What can hang from each mark
leri: mavigo vakisi
lusud: livur
linal: lusud relez sazotom
mavigo: leri relez vakisi
relez: lusud mavigo vakisi
sazotom: leri linal livur relez

Known rows, with every way that one mark hangs from another
[sazotom [leri [mavigo relez] vakisi] linal livur]: [-2.19 -0.75 1.97 0.85 0.53 1.28 -0.74 5.68 -2.72 -1.90 3.09 -2.11 0.02 -1.49 1.79 2.67 -2.99 -0.88 2.04 -1.79 3.69]
[lusud livur]: [0.58 0.53 0.44 -0.09 1.18 -0.41 -0.19 1.42 1.01 1.01 -0.25 -0.78 1.08 0.49 -1.63 -0.75 0.61 0.11 0.16 -0.65 -0.32]
[sazotom relez]: [0.02 -0.77 0.66 -0.08 0.77 -0.13 -0.06 1.90 -0.16 -0.28 0.29 -0.81 0.58 0.00 1.62 1.04 -0.13 -0.34 -0.23 0.32 0.84]
[sazotom leri linal relez]: [-0.96 -2.45 0.61 -0.64 1.13 0.34 0.38 5.47 -2.17 -0.78 1.61 1.10 -0.38 -0.55 2.99 2.05 -0.22 -1.46 1.07 -0.32 2.53]
[mavigo [leri vakisi] [relez [lusud livur]]]: [1.28 1.70 2.73 2.12 0.37 0.95 -0.61 2.39 -0.85 0.69 0.54 -2.54 0.51 -0.16 -1.71 -1.60 -1.24 0.54 1.46 -1.38 -0.21]
[linal [sazotom leri]]: [-0.05 -0.49 1.18 0.68 1.14 0.70 0.40 2.96 -0.11 0.27 1.36 0.54 -0.14 -1.21 2.53 1.40 -0.09 -1.32 0.76 -1.28 0.64]
[leri mavigo]: [-0.15 0.32 0.89 0.06 0.40 0.97 -0.66 -0.19 -0.20 -0.72 0.43 -0.61 0.99 -0.76 -0.34 0.62 -0.91 0.16 0.32 -0.81 0.43]
[relez lusud mavigo vakisi]: [3.92 2.05 0.65 -0.45 -0.45 2.04 -0.29 0.17 -3.16 -2.67 0.45 -0.10 -2.89 -0.23 1.96 -1.35 1.41 1.12 -0.29 -1.20 2.35]
[mavigo relez]: [-0.16 -0.35 0.62 0.73 -0.60 -0.31 -0.38 0.37 -0.37 0.57 -0.42 -0.98 0.49 0.14 -0.35 0.14 -0.97 0.12 0.52 -0.09 -0.40]
[leri [mavigo vakisi]]: [-0.91 0.35 1.62 0.60 0.10 0.06 -1.22 0.57 -0.55 -0.34 0.38 -1.47 0.69 -0.99 -0.30 -0.59 -1.84 0.16 1.03 -1.14 -0.29]
[linal lusud relez [sazotom leri livur]]: [2.02 0.88 2.41 1.85 3.85 0.60 -1.43 5.39 0.10 -0.93 3.23 -2.27 -0.87 -2.51 5.46 3.63 -0.17 -0.94 1.53 -1.59 1.77]
[linal [lusud livur] relez sazotom]: [3.54 2.29 2.88 2.27 4.59 -0.16 -1.77 4.03 2.20 0.65 1.58 -2.03 0.63 -1.15 2.06 1.06 1.00 -0.33 0.08 -1.85 -0.81]
[linal [lusud livur] [sazotom leri [relez mavigo]]]: [2.69 0.64 3.49 0.57 4.44 1.87 -0.80 6.47 -0.67 -0.26 1.57 -1.93 0.22 -2.41 3.63 1.69 1.38 -0.87 0.96 -3.01 1.92]
[linal lusud]: [0.96 0.74 0.73 0.33 1.44 0.27 -0.59 0.28 0.45 -0.74 0.18 -0.41 -0.58 -1.08 0.89 0.57 0.34 0.29 0.26 -1.06 -0.34]
[mavigo leri [relez [lusud livur]] vakisi]: [1.24 0.92 2.90 1.66 -0.11 -0.46 -1.45 2.23 -0.78 1.72 -0.58 -2.35 0.59 -0.27 -1.92 -2.64 -1.60 0.74 3.21 -1.18 -1.31]
[sazotom [linal lusud [relez [mavigo leri]]] livur]: [2.60 1.27 2.40 1.01 2.56 1.52 -2.58 4.53 -2.81 -1.75 2.84 -1.83 -1.74 -2.72 3.08 1.37 -0.37 0.29 2.84 -0.14 2.81]
[linal lusud [relez vakisi] [sazotom [leri mavigo] livur]]: [2.53 1.83 3.34 1.91 4.07 1.49 -1.86 6.12 -0.95 -2.89 4.01 -3.07 -1.03 -2.95 6.46 3.44 -0.73 -0.46 1.06 -2.80 2.77]
[leri vakisi]: [-0.70 0.86 0.56 1.04 0.20 0.48 0.33 1.00 -0.39 -0.66 1.05 -1.13 -0.36 -0.03 0.25 -0.21 -0.57 -0.16 -1.02 -0.50 0.38]
[relez lusud [mavigo leri] vakisi]: [3.42 1.98 1.53 0.17 -0.61 2.52 -0.52 0.51 -3.77 -2.02 0.64 -0.33 -2.51 -1.09 1.55 -2.04 0.60 1.22 1.14 -0.84 1.87]
[linal [lusud livur] [relez [mavigo leri] vakisi] sazotom]: [4.93 3.51 4.16 2.65 4.28 1.59 -2.17 5.30 -1.12 -0.43 2.24 -2.86 -0.79 -2.37 3.18 -0.95 1.03 0.41 0.81 -2.18 0.40]
[leri [mavigo [relez lusud]] vakisi]: [1.01 1.54 2.32 1.62 -0.28 1.79 -0.80 0.40 -1.49 -1.75 0.98 -2.14 0.00 -0.62 0.04 0.54 -1.87 0.48 0.19 -1.94 1.04]

Rows
[1.67 0.99 2.00 1.04 0.10 -0.90 -1.20 1.90 -0.15 1.07 -0.78 -2.11 0.22 0.49 -1.50 -1.94 -0.79 0.63 1.83 -1.58 -0.86]  [mavigo [relez [lusud livur]] vakisi]
[2.54 1.85 2.66 0.65 0.40 1.25 -1.47 1.80 -2.23 0.56 -0.09 -1.78 -0.60 -1.13 -1.39 -3.32 -0.05 0.99 2.72 -1.43 0.22]  [relez [lusud livur] [mavigo leri vakisi]]
[-1.52 -0.98 1.35 0.91 1.26 1.04 0.78 4.67 -1.90 -0.89 1.89 -1.67 -0.05 -0.60 2.83 1.48 -0.73 -1.18 -0.56 -0.90 1.83]  [sazotom [leri vakisi] relez]
[0.77 0.41 3.76 1.61 1.08 0.78 -1.34 4.27 -1.76 0.44 1.15 -2.14 0.19 -2.30 3.01 -0.52 -1.32 -0.52 2.12 -0.59 0.79]  [linal [sazotom [relez [mavigo leri vakisi]]]]
[2.59 2.65 2.53 1.10 0.91 2.67 -0.61 2.00 -2.30 -0.50 0.97 -2.01 -0.71 -0.98 -1.18 -2.27 0.32 0.81 0.97 -1.61 1.31]  [relez [lusud livur] [mavigo [leri vakisi]]]
[4.01 2.49 1.97 0.07 0.55 2.07 -0.70 1.95 -2.74 -1.00 0.41 -1.18 -1.39 -0.58 -0.06 -2.93 1.18 1.31 1.26 -1.47 1.51]  [relez [lusud livur] [mavigo leri] vakisi]
[4.62 1.30 1.62 0.19 2.37 1.96 -0.89 6.25 -4.62 -2.09 2.56 0.00 -2.78 -0.29 2.95 -0.75 1.96 0.00 0.73 -2.05 3.51]  [sazotom leri [linal [relez [lusud livur] mavigo vakisi]]]
[0.07 0.02 2.81 1.24 3.18 0.39 -2.61 6.58 -2.27 -2.12 3.60 -2.32 -1.01 -2.83 3.97 2.62 -2.05 -0.68 3.06 -2.09 2.53]  [sazotom [leri [mavigo vakisi]] [linal lusud relez] livur]
[-1.42 -0.37 2.21 1.90 -1.06 -0.80 -1.18 1.63 -1.33 1.62 -0.32 -2.06 0.64 -0.90 -0.78 -1.76 -2.73 0.16 2.68 -0.06 -1.60]  [mavigo leri relez vakisi]
[1.27 0.78 2.13 1.19 1.94 2.21 -1.27 5.67 -3.26 -3.31 4.51 -1.59 -1.63 -1.56 3.81 3.00 -1.48 -0.68 1.46 -1.71 4.63]  [sazotom [leri mavigo vakisi] [linal [relez lusud]] livur]
[-0.17 -0.28 1.10 0.24 1.20 0.37 0.03 3.96 0.17 -0.34 2.05 -0.81 -0.24 -1.44 3.34 2.51 -0.59 -1.10 1.70 -0.98 2.27]  [linal [sazotom leri livur]]
[2.21 0.74 3.07 0.88 4.38 0.36 -0.19 7.51 0.34 -0.87 1.99 -1.73 -0.10 -1.45 4.77 1.42 1.05 -0.86 0.23 -3.03 1.39]  [linal [lusud livur] [sazotom leri [relez vakisi]]]
[1.86 0.58 2.47 0.98 2.96 0.21 -0.77 3.42 1.49 -0.73 1.20 -1.05 0.15 -1.65 4.08 2.47 0.23 -0.65 0.17 -1.34 0.50]  [linal lusud [sazotom relez]]
[2.41 1.38 1.39 0.11 -0.59 1.20 -1.02 -0.02 -2.64 -1.16 -0.07 -0.80 -2.05 -0.81 0.69 -1.78 0.17 0.80 1.13 -1.17 1.00]  [relez lusud [mavigo vakisi]]
[2.68 1.54 2.19 1.10 -0.01 0.36 -0.70 2.39 -1.32 0.18 -0.05 -1.73 -0.20 0.18 -0.63 -2.24 -0.35 1.08 1.77 -1.26 -0.03]  [mavigo leri [relez [lusud livur] vakisi]]
[1.65 0.64 0.37 0.38 1.27 -0.75 -1.19 4.89 -1.71 -2.23 2.88 -1.02 -1.87 0.09 3.78 1.21 -0.19 -0.07 0.48 0.43 3.15]  [sazotom [linal [relez vakisi]] livur]
[2.49 -0.11 1.22 -0.82 1.75 0.00 -0.44 4.38 -0.23 -0.73 0.83 0.50 -0.07 0.61 0.90 0.51 0.94 -0.25 0.97 -0.76 2.19]  [sazotom linal [relez [lusud livur]]]
[-0.32 0.45 4.12 1.91 2.21 0.43 -2.12 5.21 -0.32 -0.81 2.16 -3.68 0.33 -3.39 3.61 2.69 -3.02 -0.58 3.48 -3.28 1.21]  [linal lusud [sazotom [leri [mavigo relez vakisi]] livur]]
[3.07 2.06 2.99 2.75 3.42 1.36 -0.42 5.80 -0.46 -0.14 3.05 -1.78 -0.55 -0.66 2.86 0.83 0.58 -1.01 -0.15 -2.55 1.16]  [linal [relez [lusud livur]] [sazotom [leri vakisi]]]
[3.13 1.63 1.36 0.48 0.24 -0.09 -0.46 2.01 -0.72 -0.50 -0.23 -1.46 -0.59 0.97 -0.18 -1.53 0.46 0.98 0.38 -1.64 0.44]  [mavigo [relez [lusud livur] vakisi]]
